What can hang from each mark:
F: X
X: F
Y: M R
N: G M
M: C N V X Y
U: G
W: V
R: Y
V: W

Each row was made from one small tree. The marks that hang from a mark follow it in brackets, in alphabetical order. Every link used is in the known rows. Write each row's tree.
Known rows:
W(V): | -.16 |  .01 |  .04 | -.42 | -.07 |  .05 | -.18 | -.27 |  .46 | -.13 | -.24 |  .54 |  .28 |  .49 |  .39 |  .43 |  .26 | -.02 | -.43 |  .00 | -.07 | -.01 |  .17 |  .15 |
N(M(C V(W))): | -.32 |  .50 |  .06 | -.35 |  .23 |  .08 |  .08 |  .24 |  .07 | -.19 | -.20 |  .18 |  .29 |  .04 |  .04 |  .27 |  .07 | -.19 |  .10 |  .28 | -.13 |  .15 |  .09 |  .28 |
N(G M(C V X Y)): | -.08 |  .15 |  .03 |  .06 |  .33 |  .03 |  .09 |  .32 | -.42 |  .13 | -.28 | -.08 | -.04 | -.26 | -.25 | -.08 |  .22 |  .09 |  .32 |  .16 |  .30 | -.02 |  .06 |  .13 |
N(M(V(W) X(F) Y)): |  .03 |  .15 |  .68 |  .03 | -.13 | -.07 | -.10 |  .11 | -.09 |  .14 | -.43 |  .02 | -.09 | -.05 |  .41 |  .11 |  .09 | -.29 |  .14 |  .19 |  .15 |  .25 |  .14 |  .05 |
R(Y(M)): |  .01 | -.35 |  .08 | -.11 |  .08 | -.20 | -.02 | -.22 |  .34 |  .05 |  .23 |  .05 |  .09 |  .41 |  .18 |  .12 |  .00 |  .07 | -.42 | -.08 | -.30 |  .09 |  .05 |  .01 |
M(N(G) X): | -.22 | -.17 | -.13 | -.05 | -.02 |  .14 | -.21 | -.24 |  .00 | -.18 | -.04 |  .46 |  .08 | -.10 | -.10 |  .12 |  .18 |  .31 | -.27 | -.04 |  .01 | -.31 |  .32 |  .17 |
M(C N(G) V X(F)): | -.19 |  .24 | -.09 |  .00 | -.01 |  .15 | -.08 |  .17 | -.10 | -.38 | -.08 |  .13 | -.16 | -.77 | -.16 | -.36 | -.07 | -.19 |  .07 |  .00 |  .15 | -.20 |  .19 | -.20 |
Y(M(C N) R): | -.04 | -.18 | -.30 | -.02 | -.20 |  .11 |  .16 | -.04 | -.03 | -.22 |  .39 | -.16 |  .11 |  .22 | -.20 | -.10 | -.30 |  .13 | -.04 | -.17 | -.26 | -.02 | -.14 | -.13 |
N(M(V)): | -.35 |  .30 |  .13 | -.30 |  .19 | -.02 | -.22 |  .10 |  .45 | -.01 | -.07 |  .05 |  .26 |  .10 |  .30 |  .45 |  .14 |  .20 | -.31 |  .45 | -.10 |  .31 |  .16 |  .12 |
M(N V X Y): |  .06 |  .39 |  .04 |  .18 | -.14 |  .08 | -.10 |  .07 |  .10 |  .22 | -.28 | -.05 |  .00 | -.03 |  .14 |  .06 |  .05 | -.06 |  .09 |  .06 |  .19 | -.04 | -.05 |  .15 |
Y(M(C X) R): |  .26 | -.44 | -.05 | -.05 |  .02 |  .11 |  .16 | -.17 | -.10 | -.22 |  .27 | -.23 | -.15 |  .03 | -.21 | -.19 | -.25 | -.03 |  .03 | -.23 | -.10 | -.07 | -.12 | -.16 |
F(X): | -.20 | -.25 |  .18 | -.39 | -.04 |  .08 | -.37 | -.45 |  .30 |  .03 | -.17 |  .27 |  .08 | -.09 |  .36 |  .19 |  .28 |  .18 | -.44 |  .06 | -.19 |  .03 |  .05 | -.07 |
Y(M(C N V X) R): |  .19 |  .14 | -.30 |  .11 | -.12 |  .15 |  .28 |  .20 |  .02 | -.40 |  .21 | -.44 | -.09 | -.13 | -.34 | -.22 | -.40 | -.21 |  .28 | -.13 | -.09 | -.06 | -.19 | -.05 |
M(C N X(F) Y(R)): |  .30 | -.40 |  .20 |  .30 | -.51 |  .10 |  .04 | -.18 | -.34 |  .12 |  .29 | -.23 | -.34 | -.23 |  .07 | -.41 | -.32 |  .03 |  .20 | -.20 |  .28 | -.02 | -.25 | -.39 |
N(G M(X)): | -.29 | -.40 |  .13 | -.22 |  .21 |  .04 | -.20 | -.18 | -.05 | -.10 | -.04 |  .31 |  .10 |  .03 | -.02 |  .29 |  .27 |  .49 | -.33 |  .17 |  .03 | -.03 |  .39 |  .12 |
N(G M(C X)): | -.23 | -.34 |  .00 | -.23 |  .31 |  .15 |  .00 | -.03 | -.30 | -.20 |  .02 |  .19 |  .03 | -.19 | -.27 |  .04 |  .14 |  .36 | -.07 |  .10 |  .11 | -.10 |  .23 |  .11 |
Y(M(C V) R): |  .06 |  .17 | -.21 | -.13 |  .15 | -.01 |  .12 |  .16 |  .14 | -.18 |  .14 | -.24 |  .06 |  .01 | -.13 | -.10 | -.18 | -.20 |  .06 |  .00 | -.22 |  .08 | -.14 | -.13 |
U(G): | -.43 | -.15 |  .02 | -.36 |  .34 | -.02 | -.38 | -.31 |  .19 | -.04 | -.11 |  .59 |  .21 |  .13 |  .23 |  .27 |  .38 |  .18 | -.72 | -.02 | -.02 | -.11 |  .30 | -.08 |
R(Y(M(N V X))): |  .12 |  .07 | -.10 |  .12 | -.11 | -.06 |  .20 |  .12 |  .39 | -.20 |  .16 | -.31 | -.05 |  .08 | -.05 | -.04 | -.24 | -.17 | -.05 | -.12 | -.18 |  .01 | -.02 |  .11 |
Y(M(C N X) R): |  .17 | -.36 | -.22 |  .06 | -.22 |  .18 |  .25 | -.07 | -.16 | -.33 |  .36 | -.28 | -.09 |  .09 | -.31 | -.22 | -.41 |  .05 |  .09 | -.26 | -.12 | -.12 | -.16 | -.11 |
R(Y(M(V X))): |  .20 | -.02 |  .07 |  .00 |  .15 | -.16 |  .11 |  .03 |  .41 | -.12 |  .07 | -.23 | -.10 |  .03 |  .02 | -.01 | -.11 | -.26 | -.12 | -.07 | -.17 |  .07 |  .02 |  .07 |

Which tree is each row?
| -.19 |  .42 | -.12 | -.27 |  .32 |  .07 |  .03 |  .26 |  .16 | -.19 | -.18 | -.10 |  .14 | -.09 | -.09 | -.05 | -.02 | -.23 | -.07 |  .05 | -.21 |  .07 | -.04 |  .01 | => Y(M(C V))
| -.04 | -.11 | -.17 |  .17 | -.02 |  .17 |  .04 | -.04 | -.51 |  .12 | -.14 |  .20 | -.04 | -.21 | -.29 | -.21 |  .15 |  .20 |  .18 | -.19 |  .26 | -.35 |  .03 |  .11 | => M(C N(G) X Y)
|  .16 |  .41 |  .27 |  .01 |  .05 | -.02 | -.08 | -.03 |  .04 |  .20 | -.53 |  .29 |  .02 |  .06 |  .22 |  .18 |  .23 | -.40 |  .17 |  .02 |  .09 | -.07 |  .06 |  .36 | => M(V(W) X Y)
| -.15 |  .18 |  .22 | -.21 |  .16 |  .06 | -.15 |  .05 |  .33 | -.11 | -.10 | -.07 |  .06 | -.03 |  .19 |  .32 |  .04 |  .13 | -.18 |  .34 |  .02 |  .22 |  .15 |  .14 | => N(M(V X))
|  .18 |  .27 | -.10 |  .09 |  .05 | -.08 |  .05 |  .07 | -.04 |  .34 |  .05 | -.14 | -.04 | -.03 |  .01 | -.08 |  .01 | -.10 |  .26 |  .07 |  .11 |  .06 | -.31 | -.14 | => M(C V Y(R))
|  .25 |  .18 | -.08 |  .33 | -.30 |  .00 | -.01 | -.03 |  .06 |  .23 |  .07 | -.16 | -.11 |  .06 |  .09 |  .04 | -.10 | -.02 |  .21 | -.02 |  .17 | -.02 | -.17 |  .01 | => M(N V X Y(R))
| -.44 | -.11 | -.26 | -.12 |  .05 |  .03 | -.16 | -.05 | -.01 | -.20 | -.12 |  .37 |  .28 |  .19 | -.10 |  .15 |  .13 |  .27 | -.36 | -.09 | -.28 | -.15 |  .31 |  .13 | => Y(M(N(G)))
|  .22 | -.48 |  .16 | -.05 |  .06 | -.13 |  .07 | -.25 |  .26 | -.07 |  .22 | -.09 | -.08 |  .23 |  .05 |  .01 | -.08 |  .00 | -.32 | -.19 | -.19 | -.01 |  .05 |  .04 | => R(Y(M(X)))
|  .05 |  .26 |  .07 |  .05 |  .01 | -.08 |  .23 |  .20 | -.23 |  .22 | -.03 | -.10 |  .10 |  .27 |  .02 |  .15 |  .02 | -.15 |  .46 |  .17 |  .03 |  .19 | -.19 |  .15 | => N(M(C V(W) Y(R)))
| -.03 |  .27 | -.39 |  .01 | -.09 |  .06 |  .23 |  .24 |  .09 | -.28 |  .23 | -.30 |  .09 |  .04 | -.22 | -.10 | -.33 | -.12 |  .15 | -.05 | -.23 |  .04 | -.18 | -.11 | => Y(M(C N V) R)
|  .02 | -.50 | -.30 |  .12 | -.14 |  .02 |  .01 | -.19 | -.14 | -.29 |  .20 |  .13 | -.03 |  .10 | -.30 | -.01 | -.10 |  .24 | -.10 | -.27 | -.16 | -.23 |  .20 | -.02 | => Y(M(N(G) X) R)
|  .03 | -.29 | -.04 | -.15 |  .15 | -.09 |  .17 | -.06 |  .11 | -.05 |  .31 | -.10 |  .04 |  .19 | -.06 | -.14 | -.10 | -.03 | -.21 | -.18 | -.25 |  .03 | -.11 | -.03 | => R(Y(M(C)))
| -.47 |  .30 | -.16 | -.27 |  .43 |  .01 | -.02 |  .29 | -.02 | -.14 | -.10 |  .16 |  .22 | -.22 | -.16 |  .12 |  .23 |  .20 | -.01 |  .32 |  .00 |  .08 |  .20 |  .10 | => N(G M(C V))
|  .06 |  .31 | -.15 |  .24 | -.28 | -.08 | -.07 |  .02 |  .18 |  .30 |  .07 | -.05 |  .07 |  .21 |  .19 |  .15 | -.01 |  .06 |  .08 |  .10 |  .05 |  .09 | -.17 |  .00 | => M(N V Y(R))
|  .15 | -.51 |  .11 |  .35 | -.43 | -.08 | -.18 | -.29 | -.35 |  .15 |  .11 |  .16 | -.28 | -.18 |  .08 | -.20 |  .00 |  .22 |  .01 | -.18 |  .23 | -.11 |  .09 | -.32 | => M(N(G) X(F) Y(R))
|  .14 |  .30 |  .24 |  .05 |  .11 | -.01 | -.19 | -.01 |  .14 |  .29 | -.35 |  .05 | -.04 | -.06 |  .22 |  .10 |  .17 | -.13 | -.01 |  .08 |  .20 |  .00 | -.03 |  .14 | => M(V X Y)
|  .25 | -.48 |  .17 |  .14 | -.10 |  .06 |  .17 | -.11 | -.37 |  .26 |  .27 | -.30 | -.16 |  .15 | -.07 | -.03 | -.11 |  .33 |  .24 |  .01 |  .22 |  .14 | -.23 | -.08 | => N(M(C X Y(R)))
|  .19 | -.34 | -.31 |  .34 | -.20 |  .09 |  .14 | -.12 | -.56 |  .11 |  .16 |  .08 | -.15 | -.11 | -.36 | -.24 |  .00 |  .23 |  .31 | -.26 |  .25 | -.33 | -.09 | -.03 | => M(C N(G) X Y(R))
| -.27 |  .58 | -.19 |  .10 |  .02 | -.07 | -.06 |  .14 | -.14 |  .18 | -.53 |  .58 |  .28 |  .09 |  .04 |  .22 |  .39 | -.19 |  .14 |  .02 | -.03 | -.22 |  .21 |  .37 | => M(N(G) V(W) Y)
| -.18 |  .19 | -.49 |  .06 |  .16 | -.12 |  .30 |  .34 |  .01 | -.26 |  .14 | -.09 |  .09 | -.11 | -.41 | -.25 | -.08 | -.11 |  .09 | -.10 | -.20 | -.17 |  .03 |  .04 | => R(Y(M(C N(G) V)))
| -.19 | -.26 |  .03 | -.02 | -.11 |  .21 | -.14 | -.10 | -.26 | -.33 |  .05 |  .29 | -.15 | -.56 | -.13 | -.34 | -.06 |  .07 | -.10 | -.12 |  .14 | -.27 |  .22 | -.23 | => M(C N(G) X(F))
|  .13 |  .18 |  .52 |  .08 | -.09 | -.07 | -.31 | -.03 |  .10 |  .25 | -.33 | -.02 | -.24 | -.33 |  .41 | -.08 |  .07 | -.26 | -.06 |  .11 |  .24 |  .11 |  .01 | -.19 | => M(V X(F) Y)
| -.01 |  .06 |  .61 |  .06 | -.09 | -.06 | -.22 |  .11 |  .02 |  .24 | -.24 | -.25 | -.18 | -.19 |  .42 |  .04 |  .02 |  .00 | -.05 |  .25 |  .26 |  .35 |  .05 | -.17 | => N(M(V X(F) Y))
|  .23 | -.57 |  .36 | -.03 | -.07 | -.05 |  .14 | -.12 | -.01 | -.20 |  .32 | -.29 | -.32 | -.20 |  .00 | -.47 | -.30 | -.22 | -.14 | -.24 | -.08 |  .05 | -.07 | -.32 | => R(Y(M(C X(F))))
| -.33 |  .24 |  .06 | -.02 |  .28 | -.17 | -.21 |  .21 | -.07 |  .32 | -.32 |  .21 |  .21 |  .09 |  .10 |  .31 |  .42 |  .28 | -.05 |  .32 |  .09 |  .16 |  .20 |  .15 | => N(G M(V Y))
| -.19 |  .24 | -.44 |  .03 | -.01 | -.11 |  .12 |  .12 |  .00 | -.34 | -.12 |  .33 |  .22 |  .22 | -.22 |  .17 |  .05 | -.23 |  .09 | -.12 | -.35 | -.13 |  .25 |  .20 | => Y(M(N(G) V(W)) R)
|  .35 | -.39 |  .20 |  .13 | -.17 | -.06 | -.13 | -.38 | -.05 |  .37 |  .12 |  .04 | -.14 |  .21 |  .18 |  .11 |  .05 |  .18 | -.05 | -.10 |  .17 | -.01 | -.13 | -.08 | => M(X Y(R))
|  .36 |  .08 |  .10 |  .18 | -.06 | -.10 | -.07 | -.11 |  .09 |  .30 | -.03 | -.11 | -.17 |  .02 |  .15 |  .07 |  .05 | -.09 |  .15 |  .03 |  .17 |  .05 | -.16 | -.03 | => M(V X Y(R))
|  .10 |  .37 | -.27 |  .24 | -.21 |  .02 |  .11 |  .16 | -.07 |  .22 |  .16 | -.20 |  .03 |  .02 | -.04 | -.10 | -.12 | -.05 |  .30 |  .02 |  .10 |  .03 | -.33 | -.08 | => M(C N V Y(R))
|  .05 | -.30 | -.12 | -.17 |  .05 |  .01 |  .07 | -.13 | -.01 | -.13 |  .27 | -.08 |  .06 |  .21 | -.10 | -.07 | -.15 |  .06 | -.11 | -.12 | -.24 |  .04 | -.12 | -.17 | => Y(M(C) R)
|  .05 | -.34 |  .10 |  .05 | -.08 | -.03 |  .07 | -.08 | -.27 |  .35 |  .30 | -.21 |  .04 |  .33 |  .05 |  .08 | -.03 |  .39 |  .10 |  .13 |  .11 |  .22 | -.25 | -.11 | => N(M(C Y(R)))
|  .14 |  .12 | -.23 |  .12 | -.03 |  .04 |  .39 |  .26 |  .15 | -.31 |  .23 | -.45 | -.11 | -.12 | -.30 | -.32 | -.36 | -.28 |  .17 | -.18 | -.09 | -.08 | -.16 |  .07 | => R(Y(M(C N V X)))
|  .01 |  .18 | -.13 | -.10 |  .25 | -.15 |  .23 |  .22 |  .26 | -.09 |  .16 | -.24 |  .03 | -.01 | -.09 | -.15 | -.12 | -.28 | -.01 | -.02 | -.22 |  .07 | -.14 |  .00 | => R(Y(M(C V)))
|  .07 |  .34 |  .25 | -.01 |  .12 |  .08 |  .22 |  .26 | -.29 |  .11 | -.34 | -.05 |  .03 |  .02 | -.03 |  .05 |  .10 | -.26 |  .44 |  .12 |  .16 |  .07 | -.05 |  .32 | => N(M(C V(W) X Y))
|  .21 | -.03 | -.02 | -.03 |  .06 | -.07 |  .00 | -.02 |  .29 | -.21 |  .05 | -.20 | -.10 |  .07 | -.03 |  .07 | -.16 | -.19 | -.04 | -.04 | -.15 |  .05 |  .00 | -.07 | => Y(M(V X) R)
|  .36 | -.07 |  .40 |  .23 | -.23 | -.14 | -.21 | -.11 |  .07 |  .25 | -.03 | -.16 | -.34 | -.24 |  .35 | -.14 | -.06 | -.23 |  .07 |  .02 |  .22 |  .16 | -.10 | -.36 | => M(V X(F) Y(R))
| -.32 |  .46 | -.22 |  .12 |  .05 | -.08 | -.20 |  .15 | -.04 |  .26 | -.37 |  .33 |  .19 | -.03 |  .03 |  .15 |  .33 |  .12 | -.02 |  .12 |  .07 | -.11 |  .15 |  .16 | => M(N(G) V Y)
|  .18 | -.19 |  .00 |  .06 | -.07 | -.02 | -.01 | -.21 | -.18 |  .41 |  .20 |  .03 | -.02 |  .16 |  .07 | -.04 |  .03 |  .16 |  .09 | -.06 |  .09 |  .01 | -.28 | -.17 | => M(C Y(R))
